Each row comes from the steps of one path. Every step used is in the known rows, and no mark comes twice. Write the path behind each row, first mark first.
In the rows, 128 means zero.
Known rows
gapatap > pataza: [113 109  66 139  95 133  83 199 119 108 129 135 122 147 131 164 127  94
 142 124 122 177 115 141 123 113  87  72 143  83 133 119 204 136 151 170
 137 136 114 167 136 137 164 148]
pataza > gapatap: [100 104  93 132  77 105 117 170 145 143 141 126 118 162  94 168 139  96
 124 123 106 141 111 140 119  99 107  73 142  92 142 114 165 124 149 189
 147 141 105 137 107 140 171 137]
bubu > lege > gapatap > pataza: [103 108 105 118  99 143  99 172 100 109 141 142 117 139 126 150 111  93
 122  87 124 190 101 147 111  75  65 103 161  87 110 116 203 116 166 177
 126 126 125 144 133 138 142 143]
dovo > lege > fetirat: [133 103  63 118  73 101 110 173 149  95 151 165 116 145  95 157 126 104
 140  84 121 179  98 157 132  96  96  50 158 107 100 103 187 167 158 202
 147 132  99 172  97 148 136 118]
mero > gapatap > pataza > lege: [121 114 121 130 100 139  98 204  97 142 132 113 116 154 135 166 140 110
 163  89 107 188  93 144 130 137  93  83 181  80 142 121 244 112 126 179
 149 126 135 166  93 121 179 159]
fetirat > lege > mero: [120 111  64 143  68 119 109 151 117 119 141 143 114 151 116 149 128  97
  95 114 142 157 106 162 130 106 103  82 146 116 125 112 160 110 154 154
 134 148 111 135 113 153 151 114]
defe > lozi > gapatap > mero > lege: [133 136 108 119 102 116 107 175 106 103 151 124 131 152  63 158 128 120
 160 106 138 162 103 172  99 125 125  87 135 134 168  96 222 138 148 183
 178 148  80 126  85 129 182 146]
dovo > lege: [137 102  80 132  84 115 102 171 115 123 159 151 116 151  98 153 130 101
 129  82 137 173 100 153 117 106 105  50 156 100 123 104 193 147 161 186
 159 142 108 174 104 141 167 138]
gapatap > lege: [103 113  70 117  90 117  95 187 113 124 148 131 138 139  77 154 124  98
 129 103 127 166 100 164 120 119 114  77 154  95 145 114 202 134 160 180
 130 136 110 179 115 145 153 135]
defe > lozi: [132 124  71 135  94 107  98 172 133 114 139 122 127 141  93 155 118 115
 139 130 132 143 116 152 122  97 119  77 134 100 162 109 167 163 150 170
 181 156  98 171 114 130 192 130]
pataza > gapatap > mero > lege > dapo: [106 118  87 122  87 124 140 184  98 139 143 108  91 176  51 187 142  91
 164 101 129 141  90 177 107 114 122 106 171 109 102 121 211 105 150 191
 106 128 108 124  87 152 125 126]
bubu > sani > pataza: [136 136  62 147 116  91 108 139 144 102 160 123 136 116 121 150 142  99
 119 138 130 200 126 141 116 116  89  57 135  87 155 116 185 135 149 201
 129 181  99 186  97 137 166 123]
fetirat > lege > mero > defe > lozi > gapatap > pataza: [111 127  98 139  85 135 109 143 100 105  94 108 135 146 155 161 154 106
 109 119 139 165  94 158 121 107  86 124 133 146 153  99 190  94 140 155
 166 149 125 102  63 130 173 148]
sani > pataza: [116 129  57 132  93  94  86 149 136 106 134 132 130 125 132 160 160 107
 124 138 123 167 116 159 136 130  87  54 143  95 151 112 183 143 148 203
 135 161 102 175  95 131 156 136]
pataza > gapatap > lozi > defe: [ 98 116 132 115  88 113 136 165 133 155 104 105 122 161 102 179 130 100
 142 129 124 112 109 124 124 116 100 108 122  99 113 129 200 127 134 193
 142 129 134 142  99 143 217 156]
sani > bubu > lege: [116 145  67 122  99 119 107 183 146 126 168 125 123 124 127 131 162 120
 118  99 131 185 110 158  97 107 102  67 124  94 124 122 191 132 143 195
 130 148 119 183 120 131 189 147]
gapatap > mero: [120 120  59 125  96 114 101 179 128 115 136 153 118 153  74 167 135 110
 163 132 145 148 128 154 118 105 114  68 146  90 131 128 213 127 164 176
 143 155 112 149 129 155 181 117]
sani > pataza > defe > lozi > gapatap > mero: [129 147  98 100 106 114 100 118 154 123 104 112 138 121 121 168 176 111
 155 166  97 129 124 166 117 119  97  91 115 109 180 112 191 134 140 185
 166 168 121 127  55 127 193 140]
defe > lozi > gapatap: [125 113  94 127 101 103 100 168 150 102 153 134 142 145 101 155 130 111
 143 129 116 149 112 144 117 100 119  78 115 124 183  92 161 143 139 187
 176 158  81 141  94 117 194 146]
pataza > lege > mero > gapatap > lozi: [115 122 130 132 112 126 126 166  88 119 124 122  99 156 129 178 128 124
 140  88 136 115 106 130 133 140 112 101 183  89 126 136 242 100 116 170
 169 129 126 136  62 130 212 129]
fetirat > lege: [130 111  66 138  57 113 104 172 124 139 153 143 124 157  92 142 137 100
 111 111 134 180  98 157 129 111 104  72 143 120 141 104 166 141 164 171
 123 151 108 173 128 142 178 136]
gopugad > nipu: [118 101  83 156 124 110 100 179 129 110 150 154 139 154  89 166 130 105
 145 136 137 157 122 145 136 105 106  66 150  98 148 109 181 156 155 193
 151 151  98 172 199 139 185 137]
defe > lozi > gapatap > lege: [109 120 108 106  99 115  98 176 126 109 154 115 156 140  83 148 128 108
 138 105 119 160  99 162 108 109 120  91 132 126 182  96 183 137 148 185
 161 144  85 147  87 118 176 149]
lozi > gapatap > mero: [114 111  81 114 102 113 104 177 144 104 148 162 129 155  81 170 153 104
 167 129 128 151 127 147 110 111 113  71 128 112 148 112 211 111 157 192
 139 161  97 120 103 142 185 133]
fetirat > lege > mero > gapatap > lozi: [126 126 116 142  85 136 125 167  90 103 113 133 102 158 128 164 138 110
 120 105 160 128  96 124 134 142 106 112 163 121 143 130 224 105 143 163
 145 147 113 117 105 137 209 123]
lozi > gapatap: [111  96  85 126 101 105 101 175 150 105 154 156 135 148 100 163 140  99
 132 122 110 159 113 141 123 112 113  61 118 116 160  95 178 123 141 200
 143 158  90 144 100 127 172 145]
pataza > gapatap > mero > lege > defe: [112 133 100 120  84 110 118 171 101 147 102 124 106 180  60 173 121  86
 123 113 124 154 119 174 111 121 113  95 159  96 129 126 212 118 139 180
 143 141 146 128  98 155 126 129]
lege > mero > defe > lozi: [114 134  59 145 112 103 108 132 107  99  85 117 123 132 120 175 132 119
 116 138 147 117 116 157 129  98 124 102 139 101 147 112 182 123 140 160
 199 169 138 141  64 143 175 113]
mero > gapatap > pataza > lege > defe: [125 126 115 126 105 126  86 198  94 148  87 117 111 170 142 165 129  93
 144 104 106 182 113 150 140 133  94  92 171  80 139 128 231 115 113 173
 147 131 176 172  95 117 139 157]
bubu > sani > dapo: [136 130  58 158 111  99 120 166 142 115 179 160 119 130  81 167 148 103
 157 133 140 185 127 127 115 101 111  67 130  71 145 116 175 107 140 195
  92 165 109 188 123 148 171 104]
pataza > defe > lozi > gapatap: [131 115  99 114 104 117 105 150 156 131 118 123 142 138  99 162 139  98
 132 149  81 123 114 145 121  99 123  91  98 110 183  92 158 150 130 174
 177 156 117 147  71 123 197 149]
mero > gapatap: [125 114  96 135 109 116  98 192 123 112 121 143 118 149 100 166 141 106
 147 123 125 155 106 131 130 130 127  73 147  88 169 112 215 131 141 199
 153 161 116 156 111 125 175 130]
lozi > gapatap > lege > gopugad: [ 94 115  96  79  93 103 102 179 112 105 170 147 146 136  72 155 142  99
 129  87 123 154  93 156 121 116 106  70 146  88 155 103 177 108 148 234
 135 145  94 154  91 109 129 141]
sani > pataza > defe > lozi: [134 146  73 120  95 106  92 125 141 138  98  99 133 113 129 159 156 108
 120 164  95 131 116 166 132 118  98  88 125  91 176 111 164 168 138 178
 171 160 129 179  68 126 182 136]
fetirat > lege > gapatap > lozi > defe: [122 119 131 105  65 125 127 152 109 135 112 144 133 155  93 159 110  98
 113 110 154 131  84 138 136 101  85 123 134 124 104 124 198 122 158 179
 116 127 123 140 115 141 184 141]
lege > defe > lozi > gapatap: [132 126  89 122 104  93  89 160 146 106 108 134 137 156 104 156 124  92
 118 144 115 141 131 149 128 104 120  83 109 115 182  99 150 145 122 184
 176 162 118 148  96 113 156 142]

Write each row's path
[126 144  58 125 106 105 112 156 105 119  86 116 130 145  75 171 143 130
 166 143 157 130 121 162 116 100 124 100 146 104 151 119 224 134 164 170
 186 173 138 152  92 149 211 117] | gapatap > mero > defe > lozi
[ 77 110  80 116 116 115 113 145 101  97 104 132 143 136 104 175 151  98
 106 106 130 142  99 165 118 117 118 100 140 119 143 101 214  75 141 188
 144 158 133 118  40 147 137 125] | lozi > gapatap > lege > mero > defe
[138 124 112 116  63 156 101 147 119 148 102 118 133 144 116 151 115  89
 109 128 102 146  86 158 128  82  71 128 140 106 151 114 168 139 161 138
 146 120 134 133 111 138 156 143] | fetirat > lege > gapatap > pataza > defe > lozi
[115 115 100 145 125 146  90 186 104  85 102 133 100 148 167 179 133  95
 144 122 131 154 114 128 129 131  95  91 153  76 140 126 228  99 128 164
 156 142 133 110 106 136 142 126] | lege > mero > gapatap > pataza
[110 136 145 114 133 133 131 158  85 115  88 114 102 135 139 164 124 106
 141  99 155 132 104 124 122 120 112 132 139  95 104 133 248  94 125 185
 149 149 175 139  87 133 213 141] | bubu > lege > mero > gapatap > lozi > defe
[ 86 105  91 110 107 124 103 162 121  94 151 144 137 137 103 164 131  91
 110  99 125 149 108 158 113 116 114  85 136 112 141 107 186  89 139 181
 138 141  99 113  69 141 129 124] | lozi > gapatap > lege > mero
[120 138  65 146  73 109 120 126  96 123  92 111 125 145 113 156 138 117
  98 123 156 141  98 169 129  98 114 115 146 129 146 105 170 118 153 149
 175 164 139 139  68 146 179 115] | fetirat > lege > mero > defe > lozi
[121 140  77 111  97 104  86 174 102 125  99 106 141 152  81 147 102  91
 113 122 134 148 118 173 123 110 121 103 144  96 164 119 173 152 141 161
 163 145 144 186 109 130 140 127] | gapatap > lege > defe > lozi
[113 135 111  67  97 118 107 149 115 133 133 114 153 127  69 154 135 101
 130 112  95 115  91 160 121 104 113 104 129  86 178 102 158 130 133 207
 168 145 124 158  63 103 156 144] | pataza > defe > lozi > gapatap > lege > gopugad
[107 129  62 111  95 108  86 180 106 129 104 131 134 151  80 156 116  78
 106 117 131 161 121 169 129 118 113  88 147  88 143 120 189 134 144 177
 127 146 149 188 112 144 116 128] | gapatap > lege > defe
[105 133 116  97  97 105 111 157  87 131 125 100 145 142 121 168 148 129
 154  90 113 157  87 160 128 107  79 102 162  97 147 103 193 103 121 210
 191 138 135 164  39  91 175 171] | mero > defe > lozi > gapatap > pataza > lege > gopugad
[112 143 130 127 109 112 116 139  89 111 114 104 104 133 169 177 164 130
 135 100 138 127 106 143 142 162  87  95 190  93 134 138 241  96 110 187
 158 139 118 136  37 122 195 131] | sani > pataza > lege > mero > gapatap > lozi
[113 106 102 121  97 119 115 163 115  92 129 158 122 149  89 177 112 108
 126 115 140 107 111 123 131 103  89  97 152  97 128 129 203 136 156 184
 142 130  86 137 119 141 183 122] | lege > gapatap > lozi
[129 137 106 102 100  95 104 152 128 142 124 123 129 172  83 162 126 112
 155 118 123 148 132 175 115  99 115  92 145 112 149 118 187 120 124 168
 179 147 138 141  66 124 175 143] | pataza > lege > defe > lozi > gapatap > mero
[103 117  70 120 110 104 117 159 124 107 104 150 137 150  79 182 165 113
 160 135 135 147 117 152 117 113 116  86 129 119 148 107 237  96 157 201
 150 176 131 127  74 148 191 134] | lozi > gapatap > mero > defe
[152 157  99 117 129 111 123 109 161 117 125 105 146 116 110 158 157 106
 151 167 107 160 133 148  96 112  95  97 104 105 181 114 195 124 147 181
 159 188 118 139  49 135 203 130] | bubu > sani > pataza > defe > lozi > gapatap > mero
[133 136  82 141 104  88 119 133 135 139 177 107 135 124 120 147 138 112
 122 105 112 210 114 162 116 121  83  60 161  87 138 116 191 122 136 189
 130 160 110 205  61 136 169 136] | bubu > sani > pataza > lege
[120 147 106 107  92  73  91 126 137 134 121 101 142 143 140 152 151 111
 114 123 103 173 120 181 135 121  90  78 141 118 172 102 153 136 104 194
 170 149 129 167  36 100 146 162] | sani > pataza > lege > defe > lozi > gapatap
[134 124  83 129 104 148  90 174 126 141  96 100 127 135 130 163 122  96
 143 151  94 134 113 148 121 100  96 100 124  80 156 117 187 160 143 145
 172 140 142 170 109 133 190 153] | gapatap > pataza > defe > lozi
[107 118  95 122 110 121 120 176  96 134 115  81 132 153 127 182 158 111
 170 101 111 158  82 168 125 101 106 122 157 131 125 101 204 104 120 186
 145 128 133 159  31 109 166 173] | mero > defe > lozi > gapatap > pataza > lege > dapo
[130 140  77 121 103  97  98 158 110 130 109 115 122 146  99 135 111  97
 113 117 137 172 125 163 115  82 116 101 136 101 148 110 161 155 142 164
 170 159 157 191 123 126 172 138] | bubu > lege > defe > lozi
[ 92 104  79  91  86 103 105 188 161  79 150 151 148 143  81 163 135  99
 137 101  97 178  98 162 126 113 106  78 140 124 138  96 191 140 146 214
 116 133  82 146  87 139 123 132] | lozi > gapatap > lege > fetirat
[110 113 145  99  93 115 128 148 108 151 121 132 132 152  92 175 102 111
 134  95 126 116  97 144 135 101  90 114 154  96  89 132 210 114 131 186
 139 108 138 159  70 135 184 148] | pataza > lege > gapatap > lozi > defe
[102 162  92 120  88  90 120 111 124 136  79  78 131 143 112 179 185 133
 152 149 137 135 114 171 115 113  88 105 159 101 160 124 203 116 158 193
 177 169 130 122  50 142 193 127] | sani > pataza > gapatap > mero > defe > lozi
[110 115 124 104 104 121 116 154 117 112 103 147 128 142  95 179 104  99
 134 125 141 103 106 126 136  98  92 112 127  96 104 131 204 130 145 192
 134 126 127 142 110 140 177 134] | lege > gapatap > lozi > defe
[101 114  52 100  81 104 103 191 144  93 136 144 136 140  73 161 120 102
 135 104 110 171 100 171 133 109 106  78 156 101 122 112 196 157 153 197
 119 129  99 178 113 152 122 116] | gapatap > lege > fetirat
[111 118 114 121 114 120 102 182  85 136 176 134 135 155 106 164 127 116
 162  91 126 175 107 158 143 103  64  70 195  61 113 122 190 127 137 206
 156 115 117 187 177 114 160 162] | gapatap > pataza > lege > gopugad > nipu
[132 145 110  92 100 104 111 169  90  96 164 132 128 144  52 160 126 125
 162  95 146 144  96 171 106 118 116  84 149 109 160 103 199 127 141 220
 185 152  84 132  81 108 159 139] | defe > lozi > gapatap > mero > lege > gopugad
[106 140  68 135 117 106 120 126  88 115  98 103 119 127 123 154 130 121
 109 107 149 149 108 167 113  77 117 117 149 107 132 106 190 111 149 159
 189 172 159 156  69 143 193 122] | bubu > lege > mero > defe > lozi
[116 118 113 135 106 116 113 165 105 129 131 132 103 157 126 171 134 116
 132  94 117 148 104 151 134 121 119  86 177  77 133 122 207  93 116 172
 168 138 135 135  57 130 156 120] | pataza > lege > mero > gapatap
[ 94 124  81 126  87 106 134 152 120 147  90 124 120 166  75 188 161 113
 153 134 129 133 117 153 113 103 112  99 155  95 133 124 221  95 162 188
 152 160 149 119  81 163 189 125] | pataza > gapatap > mero > defe
[100 113  86 102 103 107  89 179 121 115 117 140 145 156  88 157 130  76
 107 113 115 165 114 160 124 121 116  85 128 114 160 107 185 118 133 197
 123 148 133 156  91 128 117 144] | lozi > gapatap > lege > defe
[145 118 110 116  98 100  98 153 127 114 123 138 131 159 108 146 124  89
 118 100 128 162 112 153 118  97 109  72 128 127 160  94 162 152 131 185
 189 150 117 150  73 109 154 148] | dovo > lege > defe > lozi > gapatap
[117 116  83 113  93 119 107 157 130  98 134 174 118 155  66 175 121 104
 148 126 144 130 122 149 118  81  97  85 155  87 122 130 202 116 173 178
 137 142 103 114 121 156 141 100] | lege > gapatap > mero
[151 128 136 129 116 167 102 154  91 123  84 104  98 136 165 167 130  97
 137 104 116 135  93 139 118 112  94 111 157  79 146 120 219 126 129 141
 206 130 163 118  61 127 164 131] | dovo > lege > mero > gapatap > pataza > defe > lozi
[111  95  95 120 104 148  94 181 144 135 108 136 136 137 132 171 145  77
 136 143  73 155 111 137 120 114  89  83 107  98 155 104 197 124 133 177
 136 139 135 146  91 134 172 166] | lozi > gapatap > pataza > defe
[119 113 104 129 106 128  88 189 135  95 142 120 141 146 136 156 131 103
 153 128 118 170 113 139 112 107  90  83 121 114 171 101 186 138 141 175
 170 139  86 136 108 109 188 165] | defe > lozi > gapatap > pataza
[133 139  90 106 110  99  95 162 138 107 104 141 131 164  84 161 132  99
 152 149 137 135 143 155 116  96 121  93 120 115 166 117 185 131 137 176
 177 165 126 124 102 126 168 132] | lege > defe > lozi > gapatap > mero
[106 119  88 102  97 113 102 202 135  84 118 142 130 146  81 165 131 104
 151  98 113 171  88 153 136 131 118  93 169  99 145 114 230 143 145 213
 126 138 112 158 100 137 127 115] | mero > gapatap > lege > fetirat
[113 128  48 127 106 107 112 161 107 121  91 142 126 147  77 181 154 118
 159 138 150 143 122 157 121 110 117  87 149  96 131 122 239 113 167 185
 150 172 150 155  96 163 190 117] | gapatap > mero > defe
[115 119  87 129 108  97 107 152 130 106 102 120 149 139  99 166 150 121
 138 136 120 142 106 146 121 104 124  93 116 130 183  88 187 130 140 198
 185 171 114 147  60 120 200 142] | mero > defe > lozi > gapatap
[128 119 109 114 101 154  94 152 125 127  88 123 129 135 119 171 108  92
 127 143  89 123 104 146 126  78  79 117 133  79 152 122 179 149 147 147
 169 124 133 133 101 135 150 133] | lege > gapatap > pataza > defe > lozi
[116 117 105 105  87 117 116 150 117 138 153 157 120 159  64 172 118 117
 150  93 131 142 110 172 119  78  96  87 184  83 106 131 208 104 160 171
 140 122 115 132  91 153 147 115] | pataza > lege > gapatap > mero
[147 141 100 126 127 102 116 111 169 118 133 101 156 109 126 152 154 100
 118 160  84 167 119 141 108 113  97  87  96 110 191  97 163 137 130 188
 162 185 109 162  44 120 189 140] | bubu > sani > pataza > defe > lozi > gapatap
[138 142 138  99 135 125 120 145  95 123 144 132 145 143  40 169 132 116
 168 124 121 118 105 169 121 112 110 102 148  97 167 100 204 143 137 217
 189 149 114 136 136 118 180 146] | pataza > defe > lozi > gapatap > mero > lege > gopugad > nipu
[105 121  90  92  89 101 104 177 159  78 150 130 154 139  78 157 126 112
 145 106 105 163  95 167 121 102 113  93 135 132 157  95 175 160 144 199
 151 133  70 145  83 128 144 133] | defe > lozi > gapatap > lege > fetirat
[101 138 103 122  97 104 128 136 134 136 165  85 146 131 107 152 149  93
 107 108 113 201 102 152  98 125  78  85 158  89 153 120 188 106 156 198
 112 154  98 159  71 144 144 131] | bubu > sani > pataza > gapatap > lege
[126 122  65 111  56 102 109 168 106 131 164 150 123 151  80 142 134 104
 116  98 145 167  93 159 137 108  93  69 155  93 138 109 149 128 159 209
 131 152 109 177 128 120 151 127] | fetirat > lege > gopugad
[142 142  95 110  71 105 104 155 130 128 114 134 134 177  83 145 135  97
 133 135 148 165 124 169 117 102 110 104 126 145 167 111 170 130 148 160
 152 164 123 122 107 130 174 138] | fetirat > lege > defe > lozi > gapatap > mero
